Every row comes from one small tree of marks. The marks that hang from a mark follow it in brackets, in the order of their numbers. Every link used is in the known rows. Which tree was each row made from?
Known rows
Q_620[Q_686]: -15.8	1.7	13.8	3.2	24.8	8.3	-7.5	-14.1	15.8	16.1	7.8	4.6	-19.5	-17.1	-1.2	24.5	-15.2	16.2	1.9	-9.5
Q_666[Q_132[Q_999[Q_620]] Q_185[Q_686] Q_887]: -1.9	-29.9	-2.3	7.8	-31.6	20.9	11.0	10.5	14.4	-17.4	-5.7	0.0	13.2	10.5	9.2	-41.7	-25.2	-10.0	-5.9	21.8
Q_999[Q_620[Q_666[Q_185]]]: -38.3	17.3	35.3	5.1	9.2	-0.1	-20.2	-21.1	16.6	4.4	-8.7	2.6	-9.9	7.7	29.2	3.6	18.6	8.8	-42.0	16.1
Q_686[Q_132]: 6.0	-1.9	25.8	-1.4	12.8	1.1	-0.2	-8.7	21.6	5.2	13.1	3.9	-5.2	-13.6	-21.9	21.3	1.0	29.0	13.4	-20.9
Q_686[Q_132[Q_999] Q_620]: 57.7	-13.6	8.3	-9.8	-33.0	13.6	22.7	19.1	3.7	9.5	11.8	2.1	9.7	-3.6	-5.7	22.8	19.5	27.5	17.5	-18.7
Q_887[Q_666[Q_132]]: -29.2	-6.0	15.3	7.1	21.2	18.3	14.7	0.4	46.8	-9.9	6.0	-4.6	-9.5	-8.3	-36.0	6.5	-7.0	6.4	14.7	-4.4
Q_132[Q_686 Q_999[Q_620[Q_666]]]: -18.9	26.6	26.7	-1.8	-26.2	14.9	-19.2	-27.3	10.4	12.5	0.7	-5.8	5.1	9.1	15.7	12.9	41.9	36.6	-16.7	-6.3
Q_666[Q_132 Q_887]: -21.4	5.8	6.7	13.9	34.1	-18.1	15.1	-14.3	31.8	-14.8	3.6	-1.9	7.4	-6.0	-51.7	5.1	-9.5	3.4	28.1	-3.8
Q_620[Q_666[Q_185[Q_686[Q_132]] Q_887]]: -9.2	-2.9	10.1	-6.8	21.4	-10.6	-5.3	-16.2	-0.5	-10.7	1.3	-2.0	5.6	26.3	-2.8	-0.5	-9.3	-20.0	-15.2	7.5
Q_185[Q_666[Q_887] Q_686[Q_132 Q_620] Q_999]: 52.6	-9.9	-41.9	-14.0	-18.5	-19.8	10.3	26.0	-47.8	0.1	2.6	-3.6	-1.2	7.9	-11.7	-19.5	-3.2	-18.5	20.0	-11.7
Q_999[Q_620[Q_686]]: -24.2	0.6	16.4	10.5	-8.6	21.5	-16.8	-16.7	13.0	23.5	3.8	8.1	-19.3	-14.9	23.9	-1.1	-15.5	27.4	-13.2	1.3
Q_686[Q_132 Q_620[Q_666]]: 17.2	9.8	14.6	-8.5	2.9	-14.4	7.2	-4.0	0.0	12.4	7.6	5.3	6.6	-7.8	4.2	31.1	21.7	11.7	-1.8	-16.7
Q_999[Q_620[Q_666[Q_185 Q_887] Q_686[Q_132]]]: -20.1	18.4	17.5	8.2	-10.0	2.0	-20.8	-25.5	-6.0	8.5	-4.6	3.4	12.6	27.9	33.2	3.2	1.1	-3.5	-24.8	25.9
Q_185[Q_666 Q_686[Q_132 Q_620] Q_999]: 54.4	-20.8	-31.3	-21.1	-23.2	-9.1	7.3	38.0	-45.6	7.2	4.8	4.6	-9.8	-21.1	15.9	-12.1	-5.5	-8.0	11.1	-23.0
Q_132[Q_686[Q_620] Q_999]: 28.8	20.5	12.9	-7.9	-28.6	26.8	24.4	4.3	2.0	4.3	14.5	-8.4	-5.9	11.7	-5.6	28.4	29.9	26.2	8.0	-20.3
Q_185[Q_666[Q_132] Q_686 Q_999[Q_620]]: -6.1	-27.1	-27.3	-2.1	-16.5	-8.4	-11.2	25.9	-19.1	-0.6	-7.8	8.1	-6.7	-46.4	23.3	-45.8	-23.0	-6.1	4.0	-7.3
Q_887[Q_666[Q_132 Q_185[Q_686]]]: -28.3	-26.2	10.1	-1.4	10.7	37.8	18.1	17.4	34.8	-22.4	3.8	-4.0	-17.4	1.4	-0.8	-17.4	-36.5	-24.2	-11.7	9.0
Q_887[Q_666[Q_132 Q_185[Q_686 Q_999[Q_620]]]]: -5.8	-21.3	-5.5	4.1	-20.2	58.9	3.1	34.8	2.9	-11.6	-6.6	3.9	-23.0	-7.3	29.3	-37.5	-31.3	-12.7	-21.3	13.7
Q_620[Q_666[Q_132[Q_999] Q_185 Q_887] Q_686]: -9.3	1.4	-0.9	3.8	15.9	-12.2	1.6	-6.1	8.5	-10.6	-8.8	-1.1	29.1	8.4	4.5	22.8	1.7	-25.2	1.2	21.0

Which tree is each row?
-11.7	-4.8	10.6	1.6	-18.5	8.5	-27.8	-16.4	5.9	28.0	-6.3	4.5	5.9	-10.5	35.3	11.7	16.5	23.3	-18.5	6.8 -> Q_132[Q_999[Q_620[Q_666 Q_686]]]
20.1	28.8	-14.1	4.7	25.6	-17.2	21.8	20.0	-22.7	-15.8	-11.1	4.3	9.1	5.2	-1.8	20.8	16.2	-30.7	-1.8	10.0 -> Q_686[Q_620[Q_666[Q_132 Q_185[Q_999] Q_887]]]
23.9	-33.9	-18.7	-15.8	-22.2	-25.2	-3.1	0.6	-5.0	-6.1	3.7	-13.2	19.1	18.1	-30.2	-23.5	1.5	-5.1	25.6	-3.4 -> Q_185[Q_666[Q_887] Q_686[Q_132[Q_999]]]
-53.6	42.7	16.4	14.7	1.4	-9.4	-4.3	-38.5	15.6	-8.6	0.9	-5.1	17.0	9.9	-10.6	-2.6	14.8	9.6	0.2	1.4 -> Q_999[Q_620[Q_666[Q_132[Q_686] Q_887]]]
-18.7	-24.7	11.0	-1.0	19.2	11.1	15.2	14.3	22.3	-19.5	3.9	8.2	-9.7	-25.5	9.8	-10.2	-42.0	-17.6	-7.6	-2.5 -> Q_666[Q_132 Q_185[Q_686]]
15.4	39.8	-29.5	-0.9	-7.8	-21.1	26.1	15.5	-33.9	-17.6	3.4	-10.3	7.0	5.4	-24.4	3.5	19.9	-16.1	32.7	-12.1 -> Q_185[Q_666[Q_132[Q_686[Q_620]] Q_887] Q_999]
8.5	-13.9	-6.1	2.2	-7.2	28.1	-15.7	10.9	-11.6	15.1	-1.7	10.2	-32.4	-25.7	19.0	-26.0	-20.2	20.9	-14.3	-12.7 -> Q_185[Q_686 Q_999[Q_620]]
9.7	-21.4	-1.6	-4.2	-32.2	-0.3	-17.1	-15.3	-0.6	10.2	-1.4	-0.7	22.7	17.0	4.1	-24.0	6.4	12.7	-4.8	3.8 -> Q_185[Q_686[Q_132[Q_999[Q_620[Q_666[Q_887]]]]]]
32.5	-19.5	9.0	-7.3	-17.2	17.5	-2.9	3.2	7.5	17.2	11.7	4.9	8.5	-15.0	5.9	29.0	-3.5	26.2	18.4	-15.2 -> Q_620[Q_686[Q_132[Q_999]]]
5.4	25.1	6.3	15.0	3.9	16.8	-8.7	-0.4	-9.0	-2.8	-10.8	-0.9	-20.2	24.8	-4.3	-9.7	10.5	9.0	-15.8	18.7 -> Q_666[Q_185[Q_999[Q_620]] Q_887]
7.3	13.5	16.7	8.2	-1.2	28.3	-12.1	11.2	-7.1	3.7	-8.1	7.5	-27.3	-4.9	23.1	-1.8	7.1	18.2	-24.8	6.8 -> Q_666[Q_185[Q_999[Q_620]]]
-31.9	22.3	5.1	6.6	42.8	-22.6	-17.7	-37.7	7.6	13.2	-0.8	-3.1	-0.4	12.3	-18.0	26.5	4.7	-2.4	-1.4	5.7 -> Q_620[Q_666[Q_887] Q_686]
63.6	-17.3	-17.4	-11.9	-15.7	23.2	15.9	36.1	-32.5	10.5	10.3	12.5	-17.8	-26.1	14.7	1.8	-18.2	8.2	6.7	-30.4 -> Q_185[Q_686[Q_132 Q_620] Q_999]
-13.5	11.1	8.9	7.2	-15.8	6.6	-21.0	-20.7	-0.5	9.1	-13.2	-4.1	12.4	35.4	28.5	2.8	17.0	-2.8	-28.0	35.0 -> Q_132[Q_999[Q_620[Q_666[Q_185 Q_887] Q_686]]]
-45.3	11.4	0.1	18.4	8.3	-15.5	-13.8	-28.2	10.8	7.8	-5.4	6.1	18.6	-9.2	9.5	-4.7	-10.8	-2.9	-1.5	15.1 -> Q_999[Q_620[Q_666[Q_132 Q_887] Q_686]]
5.0	18.9	-18.8	1.2	31.4	-38.1	-11.4	-3.5	-15.9	-3.5	-7.1	-11.8	-10.2	11.7	-47.0	1.7	22.6	-1.7	21.7	-1.1 -> Q_185[Q_666[Q_887] Q_999]
26.9	-12.7	-50.6	-4.9	-2.0	-28.3	22.2	32.7	-35.5	-13.1	-3.9	-1.5	2.5	-13.3	-14.8	-28.1	-16.9	-33.9	25.8	-5.7 -> Q_185[Q_666[Q_132 Q_887] Q_686[Q_620] Q_999]
22.8	-33.0	-38.8	-8.7	-27.7	-29.0	29.7	23.9	-7.9	-14.9	-1.5	-9.1	24.4	2.4	-20.0	-31.2	-7.6	-28.3	28.3	2.8 -> Q_185[Q_666[Q_132[Q_999] Q_887] Q_686[Q_620]]
25.3	-39.1	12.1	-16.2	-29.3	54.1	7.8	22.1	19.4	-8.6	6.7	-8.2	-6.7	27.9	4.2	-7.7	-8.1	-1.6	-9.5	5.5 -> Q_887[Q_666[Q_185[Q_686[Q_132[Q_999]]]]]
-9.5	3.7	16.1	-4.8	19.8	-9.2	-19.5	-19.6	2.8	19.9	8.3	8.8	5.8	-18.4	15.2	36.8	-0.2	12.3	-0.8	-13.2 -> Q_620[Q_666 Q_686[Q_132]]
-37.8	16.0	5.5	10.2	38.2	-19.3	-0.5	-17.6	9.5	-12.7	-5.8	1.5	15.7	4.3	3.7	20.9	-12.6	-30.9	-5.7	20.4 -> Q_620[Q_666[Q_132 Q_185 Q_887] Q_686]
-3.1	-7.1	-1.3	-10.5	14.4	-7.0	6.1	-1.8	-2.0	12.0	3.6	4.6	-14.0	-11.6	12.6	5.1	-4.1	-6.5	-19.1	-11.8 -> Q_185[Q_686[Q_620[Q_666]]]
-3.2	-11.1	-14.6	0.5	3.8	-44.4	8.4	-0.6	17.3	-17.5	-5.0	-13.0	29.1	2.6	-48.2	-6.9	16.7	-7.5	37.9	5.0 -> Q_185[Q_666[Q_132[Q_999] Q_887]]
0.9	-16.8	-39.6	-2.2	21.2	-34.4	1.1	15.4	-18.9	-15.5	-5.5	-3.3	1.1	-18.9	-30.8	-27.5	-21.3	-26.1	28.4	-7.1 -> Q_185[Q_666[Q_132 Q_887] Q_686 Q_999]
-15.4	59.4	19.3	0.4	11.0	-2.9	15.9	-22.8	-8.2	-11.9	3.9	-13.4	-3.0	53.3	-3.8	28.4	33.6	-15.5	-21.0	9.8 -> Q_132[Q_686[Q_620[Q_666[Q_185 Q_887]]]]
-6.2	19.5	8.4	4.9	14.7	-1.5	-29.0	-8.2	-9.3	19.6	-10.4	8.2	-15.2	-19.0	15.0	7.8	25.5	26.2	-19.2	-6.1 -> Q_185[Q_999[Q_620[Q_666]]]
